Each row was made from one small tree. The marks that hang from a mark follow it in brackets, in the order of their numbers. Every link used is in the known rows. Write each row's tree.
Known rows
Q_914[Q_633 Q_719[Q_705]]: [ -5  18   8  41   7   2  28  -7 -20  43   8  24  -3   6  -3   6 -21 -42
   8  -5  -2  -2  16]
Q_511[Q_574 Q_633[Q_855 Q_861 Q_914[Q_719]]]: [ -1 -21  11  37  12  41  20 -23 -27  29  19  -2 -18 -19   9 -33   4  19
  13 -38   9  12  15]
Q_511[Q_574 Q_633[Q_861[Q_19]]]: [ 29   0  19  23 -13  36  19 -15  13  14  -3 -31  -8   9  23 -19 -21  40
  12 -23  12 -22  19]
Q_511[Q_574 Q_633[Q_855 Q_861 Q_914]]: [  6 -12  14  47  -3  40  19 -40  -2  18  10 -26 -20 -19   8 -30   4  17
  11 -31  25   0  19]
Q_633[Q_855 Q_861]: [ 10  23   7  15  -6  -4  16 -37   8   7  15 -36  -5 -12  -5  -1  15   3
  13 -11  23  -3   5]
Q_633[Q_855 Q_914[Q_719[Q_705]]]: [-12  -3  -3  28  -8  12  41 -21 -32  23  20   8  -4 -16   8  -4  12 -37
  10  -8   2  24  24]
Q_861[Q_633[Q_511[Q_574]]]: [ 14  29  10  37 -25 -27  32 -13   4  16   1  -2 -15  -3  29  24  -4  13
  20 -16  17 -39  29]
Q_719[Q_705 Q_914[Q_633]]: [ -8  21   6  31  -8   8  35 -11   6  13   0   6  -8  -1  -2  -2 -17 -48
   3  -2   4 -12  27]
Q_861[Q_19 Q_633[Q_855 Q_914[Q_719[Q_705]]]]: [ -8 -31   2  36 -21  13  49   7 -28 -17  13  32 -29  -3  27 -18  -8  18
   0 -16  -4   9  17]
Q_574[Q_511[Q_633[Q_855 Q_861[Q_19]]]]: [ 15 -13  15  22  -7  20  17  -3  -2 -21  10 -33 -15   6  14   1   3  42
  -2 -35  27  -6  -4]
Q_855[Q_633[Q_511[Q_574] Q_861]]: [ 15  12  13  36 -12  -6  19 -20  18  18  13 -25 -24  -8  21   7  -1  26
  22 -16  20 -36  20]
Q_633[Q_855]: [  8  45   8  21 -14 -12  23 -44  10  16   8 -25   2  -3  -7  16   9 -27
  11   1  25   1  14]
Q_574[Q_511[Q_633[Q_855 Q_861 Q_914]]]: [ -2  -7  14  29   6  22  24 -22 -13 -12  20 -38 -30 -12  11   0  13  12
   3 -37  27   6  11]
Q_861[Q_19 Q_633[Q_511[Q_574] Q_914[Q_719]]]: [  4  -6   5  15 -27   2  48  17 -18  -8  13  25 -32   0  61   7  -3  44
  11 -29 -11 -24  34]
Q_511[Q_574 Q_633[Q_914]]: [ 10  27  19  38  -9  30  32 -37   6  30   0 -26 -15   0  18  -3 -17 -19
  14 -14  15  -8  42]
Q_574[Q_511[Q_633]]: [ 13  46  20  22   3  -3  26 -18  -2  12   3 -38  -7  14   5  35 -15 -26
   9 -17  25 -11  21]
Q_914[Q_633[Q_511 Q_861] Q_719[Q_705]]: [ -7 -22   3  35   2 -11  25   8 -20  27  23  21 -19 -11  10  -4   2   5
  12 -23  -7 -18   9]
Q_19[Q_861]: [ 12  50   5  -4  -2   0  28 -27   2  22   1 -65   0   2  15   2   1  -8
  19  -4  13 -10  32]
Q_511[Q_574 Q_633[Q_855 Q_914[Q_719]]]: [ -2   1  12  44   4  34  27 -28 -24  37  11  11 -10 -10   8 -16  -4 -10
  10 -27  12  15  23]
Q_855[Q_633]: [ 13  59  19  31  -4 -11  25 -36  27  11   6 -30 -24  14  -2  21 -28 -27
  13   9  21 -16  22]
Q_633[Q_861]: [ 16  42  11  -2  -3  -6  23 -31  13  12  12 -50  -8  -3   7  10   0  -6
  19  -4  12 -15  19]
Q_914[Q_633[Q_511[Q_574] Q_861] Q_719[Q_705]]: [ -2 -29   2  48  -2   8  21   9 -29  49  16  31  -3 -16  20  -9   5  10
  17 -30  -3 -22  14]
Q_574[Q_511[Q_633[Q_861]]]: [ 14  24  19  16  11   5  19 -13  -4   3  10 -50 -15   5   8  18  -8   5
  11 -28  22 -14  13]

Which tree is each row?
[ 11 -15  12  24 -30  22  34  -5  20 -16  17 -20 -45  -4  52  -7   1  57
  12 -21   8 -32  31] : Q_855[Q_633[Q_511[Q_574] Q_861[Q_19] Q_914]]
[ -1 -40   3  25 -13   3  29  23 -13   7  19  27 -21   0  27 -10  -2  36
   4 -25 -14 -22   7] : Q_914[Q_633[Q_511 Q_861[Q_19]] Q_719[Q_705]]
[  5  -3  15  21  14  40  26 -16 -22  31  15 -15 -19 -10  19 -23 -12  10
  17 -32  -2   0  29] : Q_511[Q_574 Q_633[Q_861 Q_914[Q_719]]]
[-17 -32  -4  47 -18 -19  48   1 -33  -5  23  34 -34 -21  21  -2  13   6
   8 -23   1   0  20] : Q_861[Q_633[Q_511 Q_855 Q_914[Q_719[Q_705]]]]
[ -1  25  16  16   9  14  37 -23 -10  18  15 -12 -27   4   9  -2 -22 -23
   9 -14  -4   7  32] : Q_511[Q_633[Q_914[Q_719]]]
[ 12 -19  15  11  -1  52  31   1 -15  11  13 -10 -23   1  37 -31 -16  41
  11 -34  -9  -4  27] : Q_511[Q_574 Q_633[Q_861[Q_19] Q_914[Q_719]]]
[  7 -10  12  12 -26   4  37  -7  29 -38  24 -30 -59   0  42  -3  -3  52
   6 -15   4 -28  26] : Q_855[Q_633[Q_511 Q_861[Q_19] Q_914]]
[-12  -8   5  38 -12  -8  48  -5 -13  10  25  10 -38  -7  23   7  -9 -18
  13  -6  -5  -5  34] : Q_855[Q_633[Q_511 Q_914[Q_719[Q_705]]]]
[ -5 -15   2  35 -12   9  15 -10   5   8  14  15 -14 -27  12 -15  27  23
   6 -36  18 -25   9] : Q_719[Q_914[Q_633[Q_511[Q_574] Q_855 Q_861]]]
[  7 -28   0  15 -38  22  31 -12   2 -10  19 -14 -19 -22  48 -12  37  57
  10 -31  12 -15  22] : Q_633[Q_511[Q_574] Q_855 Q_861[Q_19] Q_914]
[ -7 -20   0  43 -20  -3  51  10 -37  21  13  31 -21 -16  43   4  -1   4
  19 -24  -7 -16  39] : Q_861[Q_633[Q_511[Q_574] Q_914[Q_719[Q_705]]]]
[ -4 -14  -2  43 -21   5  36 -14 -16   0   7 -18 -29 -24  43 -19  26  48
  15 -35  22 -20  31] : Q_19[Q_861[Q_633[Q_511[Q_574] Q_855 Q_914]]]
[ 10  22   2  35 -30 -13  23 -32   1  33   8  -6   8 -16  16  19  27  -5
  17 -15  26 -15  20] : Q_633[Q_511[Q_574] Q_855]
[  2  12   7  62 -20  -7  13 -28   5  37   5  21  -5 -11   8  11  17  -2
   8 -21  28 -22  10] : Q_914[Q_633[Q_511[Q_574] Q_855]]
[ -2 -30   9  20  -5  32  42   9  -9 -12  22  -4 -40   3  30 -24 -20  23
   7 -11 -11   1  22] : Q_855[Q_633[Q_861[Q_19] Q_914[Q_719[Q_705]]]]
[ -6  32   7  13 -15 -18  30  -9  22  -3  11   3 -24  -3  11  18   1 -20
   3 -13   5 -29  26] : Q_719[Q_914[Q_633[Q_511]]]
[  8  -3  12  32 -10  16  11 -17  17  -8  10  -3 -21   2   5 -16   1  35
  -4 -19  18 -13  -7] : Q_914[Q_633[Q_855 Q_861[Q_19]]]
[ -7  16   6  13  -8 -27  47   0 -15 -11  23  10 -44  -6  34  18  -3  10
  13 -20  -8 -17  32] : Q_861[Q_633[Q_511 Q_914[Q_719]]]
[ 12 -30  13  38 -18  53  23 -23   5  -2   7 -18 -23  -9  26 -37   1  48
   4 -33  17  -4  17] : Q_511[Q_574 Q_633[Q_855 Q_861[Q_19] Q_914]]
[ 10   9  18  12 -13  25  34 -16  28 -30  17 -38 -51   8  30 -11 -18  33
   5  -7   6 -15  24] : Q_855[Q_633[Q_861[Q_19] Q_914]]
[ -4   3   5  53  -5  -6  14 -11 -19  46  14  44  -2 -11   9   9  16  -1
   9 -29  13 -11   5] : Q_914[Q_633[Q_511[Q_574] Q_855] Q_719]
[ 15  21  16  56  -9  17  15 -44   3  39  -4  -9   4  -3  -8  -5  -8 -12
  12 -16  32  -4  15] : Q_511[Q_574 Q_633[Q_855]]
[ -2 -29   4  22  -8  -2  16   9  -4  -5  25  28 -27  -5  18 -10  16  55
  -2 -34   1 -14 -10] : Q_914[Q_633[Q_511 Q_855 Q_861[Q_19]] Q_719]
[ -7   7   3  42 -19   1  22 -16   7  16   6  27  -7 -18  11   3  21  -7
   3 -26  20 -20  16] : Q_719[Q_914[Q_633[Q_511[Q_574] Q_855]]]
[  0 -23   1  -5 -12  31  45   9 -23  -3  21 -12 -17  -5  36 -17  -1  16
  10 -14 -18   6  27] : Q_633[Q_861[Q_19] Q_914[Q_719[Q_705]]]
[-16 -20  -7  28 -21  -7  45 -11 -30  16  27  17 -14 -24  19   4  27 -18
  11 -16  -1  12  26] : Q_633[Q_511 Q_855 Q_914[Q_719[Q_705]]]
[ 10 -27   7  45 -28  13  11  -6   9   7  10  16 -15 -10  27 -12  20  58
   3 -33  19 -30   0] : Q_914[Q_633[Q_511[Q_574] Q_855 Q_861[Q_19]]]
[ -7   9   8  22   4  10  15 -21  13  -7  14  -4 -21 -15  -9 -18   9   0
  -1 -21  16  -8   2] : Q_719[Q_914[Q_633[Q_855 Q_861]]]
[ -6   3   3   3   7  13  27 -22 -19   5  30 -15 -19 -20  11 -12  20   4
  11 -21   2  17  13] : Q_633[Q_855 Q_861 Q_914[Q_719]]
